What can hang from each mark
J: M S
S: L
L: C S
C: L T
A: M W
T: C M
M: A J T

Each row was made from one small tree. The marks that hang from a mark follow it in brackets, in alphabetical order. Every link used is in the known rows. Write each row's tree.
Known rows
C{L T{M{A J}}}: [ 2.69 -0.30  2.76 -0.57 -0.46  1.19  2.77 -2.88 -0.09 -0.17  0.33  0.85
  1.60 -0.27  0.16 -2.83  1.65  1.89 -3.02  0.53 -0.35 -0.76  2.57]
C{L{S} T}: [-3.38  0.26  1.26 -1.53 -1.64 -0.97  0.42  0.40  0.17  1.47  0.89 -1.46
  1.22 -0.22  0.57  0.18 -0.72  0.87 -1.22  0.22 -2.80  2.16  0.71]
T{C{L}}: [-0.81  1.01 -3.72 -1.58 -1.25 -1.69  0.27  1.06  0.94  1.39 -0.80  0.20
  0.20  0.61  0.07  1.29  0.87 -0.17  1.00  0.38 -0.60  2.22 -0.67]
A{M{J T{C{L}}} W}: [ 1.31  0.22  0.93  0.31  3.84  1.81  0.45  0.90  0.63  1.82  1.85 -2.01
 -3.97 -1.60 -0.03  0.87  0.66 -2.74  0.75 -0.11  3.02  0.12 -3.38]
A{M W}: [ 0.88  2.37  3.03 -1.26  1.59  1.21 -2.51  1.89  1.44  0.80  2.02 -1.26
 -1.01  2.23 -0.47  0.97 -2.15 -0.34  2.74  1.33 -0.25  1.06 -2.10]
C{T{M{J}}}: [ 2.41  0.71  0.68 -0.90 -1.07  2.31 -0.44 -2.11 -0.70  0.86  0.57 -0.65
  2.33  1.12 -1.80 -1.89 -0.30 -0.07 -2.56  0.58  0.59  0.11  2.73]
T{C}: [-1.86  1.11 -3.63 -0.85 -1.11 -1.25 -1.86  1.71  1.08  1.17 -1.10 -0.33
  0.80  1.33 -1.02  1.22 -0.81  0.06  0.88  0.72  0.03  2.23 -0.25]
J{M{A{W} T} S{L}}: [ 2.47  0.01  2.32  4.35  1.78 -1.37  2.80  1.31 -1.13 -5.00  0.87  4.00
 -1.94 -1.06  2.21  1.17  0.27  0.31  4.77 -2.96 -1.81 -3.20 -1.40]
C{L{S} T{M{J}}}: [ 0.10 -0.52  0.28 -1.89 -0.60  1.19  0.22 -2.56 -1.16  2.27  0.76 -2.28
  0.25 -0.26 -0.51 -1.21  0.68 -0.70 -2.70  0.17  0.32  0.77  0.57]
S{L{C{T}}}: [-2.52  1.66 -0.60 -2.53 -3.75  2.39 -1.21  1.40 -0.60  0.00 -0.35 -1.46
  3.30 -0.02 -0.05  1.64 -1.06  0.23 -0.90 -0.25 -0.95 -0.43  1.31]
L{C{T{M{A}}} S}: [-5.96 -2.83  0.04 -1.04 -2.76 -0.05 -4.06 -0.59  0.41  1.51 -1.99 -1.87
  0.95  0.99  0.32  1.01 -1.28  2.45 -3.22  1.30  1.38  1.14 -0.37]
J{M S{L}}: [ 2.83  0.90 -1.89  0.27 -1.60 -1.95  1.80  0.17 -1.26 -3.04  1.27  3.37
  0.59  0.53  0.06  0.83  0.30 -1.33  4.44 -1.82 -3.94 -1.38  1.07]
M{A}: [-1.77  0.42  1.17  0.99  0.55 -1.80  0.04  1.52  0.97 -1.78 -1.32  1.01
  1.66  0.36  0.49 -0.81 -1.90  2.25  0.98  0.77 -1.64 -0.51  0.97]
J{M{A{W} T{C{L}}}}: [-0.81 -0.65 -0.01  4.54  2.50 -2.03  2.45  1.00  0.88 -1.15 -0.99  1.77
 -3.37 -1.34  3.18  1.63  1.31  2.03  2.13 -2.31 -0.32 -0.21 -3.26]
A{M{J T{C}} W}: [ 0.22  0.26  1.08  1.17  3.79  2.07 -2.05  1.48  0.61  1.99  1.72 -2.39
 -3.35 -0.80 -0.95  0.62 -0.75 -2.67  0.59  0.27  3.64  0.06 -3.09]
C{L T}: [-0.06  1.73  1.80 -1.41 -2.30 -0.02  1.86  0.12  0.52  0.06  0.94  0.63
  2.74  0.39  0.52 -0.36 -0.30  1.49 -0.66  0.23 -3.17  1.33  2.53]
S{L}: [ 0.36  2.38 -1.22 -1.90 -1.40  0.23 -0.08  1.90 -0.86 -1.65 -0.04  0.37
  1.98  0.39 -0.34  1.22 -0.71 -0.90  2.49 -0.35 -1.15 -0.95  0.53]
A{M}: [-0.89  0.49  1.53 -2.13 -0.66 -0.87 -2.40  1.26  1.14  0.45  1.60 -0.38
  0.68  1.64 -1.40  0.40 -2.23 -0.74  1.90  2.03 -0.98  1.04  0.30]
M{J{S} T}: [ 1.77 -0.35  0.38  3.42  2.44 -0.92  1.04  0.67 -1.32 -2.66 -0.05  1.21
  0.16 -1.82 -0.70 -0.79 -2.46 -3.19  0.99 -0.66  0.00 -2.12  1.76]
T{C M{J}}: [ 1.65  0.09 -4.64 -1.14  0.04  0.70 -2.00 -1.22 -0.30  1.94 -1.40 -1.06
 -0.41  1.30 -2.11 -0.07  0.90 -1.49 -0.84  0.74  3.34  0.72 -0.24]
C{L T{M{A}}}: [ 1.16 -0.36  2.53 -1.39 -2.93 -0.57  1.62 -1.72  0.50 -0.83  0.25  2.47
  2.24  1.53  0.42 -0.81  1.56  3.20 -1.48  0.96 -1.16  0.84  2.48]

Which tree is each row?
[-0.33 -1.76 -0.25 -0.55  1.62 -0.30  0.58  0.43  0.28  1.53  1.63 -1.03
 -2.27 -2.09 -0.50  0.35  0.58 -3.52 -0.29  0.45  2.21  0.23 -1.10]
A{M{J T{C{L}}}}
[-1.48 -0.63  0.01 -2.72 -3.14 -0.57 -1.07 -1.30 -0.37  1.71  0.57 -0.74
  0.82  1.57 -0.22  0.78  0.59  0.52 -1.45  0.60 -0.51  2.46  0.44]
C{L{S} T{M}}
[-4.15 -0.32 -4.15 -1.84 -0.61 -2.54 -1.27  1.38  0.58  2.78 -0.87 -1.87
 -1.38 -0.02  0.39  1.81  0.50 -0.69  0.52  0.17 -0.23  2.89 -2.57]
T{C{L{S}}}
[-0.21  0.17 -1.26 -0.62 -4.03  0.23  0.59 -0.11 -0.96 -1.46  0.93  1.61
  1.87  0.08  0.62  1.49  0.02 -0.21  1.15 -1.59 -3.55 -1.05  1.88]
J{M S{L{C{T}}}}
[-0.04  1.42  1.97  3.61  2.83 -0.74  0.87  0.65  0.90 -1.93 -0.72  0.82
 -1.19  0.50  2.01 -0.43 -1.27  3.20  2.69 -1.36 -2.60 -0.74 -1.77]
J{M{A{W}}}
[ 2.01 -0.47 -1.11 -0.78 -2.08  2.38 -1.72 -2.17 -0.71  0.75 -0.50 -0.46
  1.52  0.93 -1.59 -0.43 -0.90 -1.35 -2.34  0.65  1.02 -0.48  2.46]
L{C{T{M{J{S}}}}}
[-1.69 -1.14 -3.41  2.54 -0.40 -3.10  1.89  0.32 -0.11 -0.72 -0.70  1.44
 -1.80 -1.14  1.49  2.39  0.56 -0.68  1.68 -2.08 -0.64  0.63 -1.16]
J{M{T{C{L}}}}
[ 5.17 -0.27 -4.78 -1.34 -0.57 -0.58  0.96 -2.06 -0.39  0.91 -0.22  1.51
 -1.19  1.10 -1.54  0.12  2.79 -2.58  0.66  0.60  1.47  0.87  0.08]
T{C{L} M{J{S}}}
[-4.70 -3.11 -1.30  2.46  3.23 -2.33  1.34  0.78 -0.10  0.80 -1.27 -1.55
 -2.77 -4.15  1.47 -0.49  0.55 -0.88 -1.69 -0.77  1.98 -0.55 -2.31]
M{A J T{C{L{S}}}}
[-1.57 -1.80 -0.22  0.05  1.75 -0.03 -1.69  0.90  0.52  1.60  1.50 -1.48
 -1.67 -1.43 -1.85  0.09 -0.84 -3.25 -0.32  0.86  2.96 -0.08 -0.67]
A{M{J T{C}}}
[-0.81 -1.79  2.24 -0.78  0.05  0.11  1.21 -2.55 -0.38  1.14  0.45 -1.18
 -0.13 -0.95  0.40 -2.46  1.46  1.33 -3.38  0.41  0.12  0.06  0.76]
C{L{S} T{M{A J}}}
[ 5.92  0.90  0.22 -2.45 -2.67  2.35  1.21 -2.13 -2.15 -1.04  2.11  1.94
  2.30  1.20 -2.20 -1.18  1.87 -2.09 -0.22 -0.23 -0.35 -1.42  3.21]
C{T{M{J{S{L}}}}}
[ 3.20  0.63  0.86  0.33  1.39 -0.34  2.85  0.24 -0.97 -3.10  0.58  2.01
  1.01 -1.62 -0.31 -2.36  0.86 -0.99  1.71 -0.45 -1.89 -3.21  1.74]
M{A J{S{L}}}
[ 1.18 -1.87  0.74  0.46 -1.10  1.33 -0.65 -2.23 -0.10 -0.35 -0.92  0.67
  1.48  0.30 -0.77 -1.61 -0.21  0.74 -2.88  0.89  0.66 -1.29  2.43]
L{C{T{M{A J{S}}}}}
[ 4.09  1.93 -1.07 -0.82  0.74  0.75  1.70  0.21 -1.64 -2.03  0.84  1.08
  0.98 -0.96 -1.14 -1.19 -0.01 -3.17  2.18 -0.63 -1.48 -2.65  1.62]
M{J{S{L}}}
[-2.48 -1.81 -0.67  3.28  2.81 -1.00  0.68  1.18  0.21 -0.67 -1.64  0.11
 -0.48 -2.81  0.05 -1.01 -0.49 -0.33 -1.31 -0.31  2.06 -1.46  0.00]
M{A J T{C}}
[-7.40 -0.44 -0.67 -0.97 -1.99  0.49 -3.98  1.42  0.25  2.47 -1.04 -3.86
  1.32 -0.15  0.23  1.27 -3.16  0.52 -2.57  0.61 -0.67  1.62 -0.09]
L{C{T} S}
[ 1.03  0.67 -1.55  0.13  0.23  0.24 -2.54  0.44  1.40  0.82 -1.76  0.66
 -1.43  3.02 -0.29  1.32  1.46  2.47  1.10  0.75  2.68  1.57 -2.73]
T{C M{A{W}}}
[ 1.24  2.36  2.89  2.56  5.10  1.94  0.85  0.82  0.65 -0.85 -0.79 -1.35
 -0.62 -1.10  0.78 -2.30 -1.57  1.50  0.28 -0.37  0.05 -2.05 -1.09]
M{A{W} J}
[-4.42 -1.25 -0.06  2.42  2.77 -1.94 -0.24  2.59  0.82  0.89 -1.14 -1.04
 -3.89 -1.76  2.43  2.18  0.76  0.91  0.81 -0.97  1.66  1.16 -4.83]
M{A{W} T{C{L{S}}}}
[-2.26 -2.03  1.83 -1.55 -2.40 -1.54  0.11 -1.41  0.14  0.68  0.30  0.36
  0.65  0.92  0.80 -0.39  1.38  2.57 -1.97  0.84 -0.88  1.68  0.44]
C{L{S} T{M{A}}}
[ 0.01 -0.69  2.48 -0.77 -2.80 -0.27 -0.57 -1.02  0.67 -0.64 -0.16  1.85
  2.83  2.24 -0.65 -1.15  0.11  3.38 -1.60  1.26 -0.61  0.82  2.78]
C{T{M{A}}}
[ 0.05  1.13 -3.15 -1.64 -2.35  0.16 -1.45  1.77 -0.86 -1.68 -1.20  0.42
  1.30  0.42 -0.20  2.52 -1.13 -2.12  2.68 -0.24 -0.87 -1.26  0.15]
J{S{L{C}}}
[ 2.39  0.23  3.58  5.25  5.24  0.17  1.77  1.22 -0.39 -3.10 -0.24  1.34
 -1.58 -1.96  0.91 -1.31 -1.77 -0.54  1.57 -0.98  0.35 -3.04 -0.54]
M{A{W} J{S} T}
[-1.99 -1.35 -5.26 -2.84 -2.22 -2.20 -2.56 -0.47  0.02  2.92 -1.20 -1.16
 -1.82  1.94 -0.49  2.62  1.94 -0.97  0.27  0.62  2.25  3.23 -2.78]
T{C{L{S}} M}
[ 3.10  1.29  4.07  1.00  1.85  3.63  0.39 -1.63  0.35  0.10  0.41 -0.32
  0.52  0.87 -0.29 -2.63  0.44  2.64 -2.19  0.23  0.95 -0.79  0.54]
C{T{M{A{W} J}}}
[ 4.38  1.53  4.01  0.30  1.76  3.22  2.60 -2.43  0.01  0.23  0.56 -0.17
  0.03  0.36  0.95 -2.42  1.92  2.51 -2.09 -0.02  0.33 -0.87  0.21]
C{L T{M{A{W} J}}}
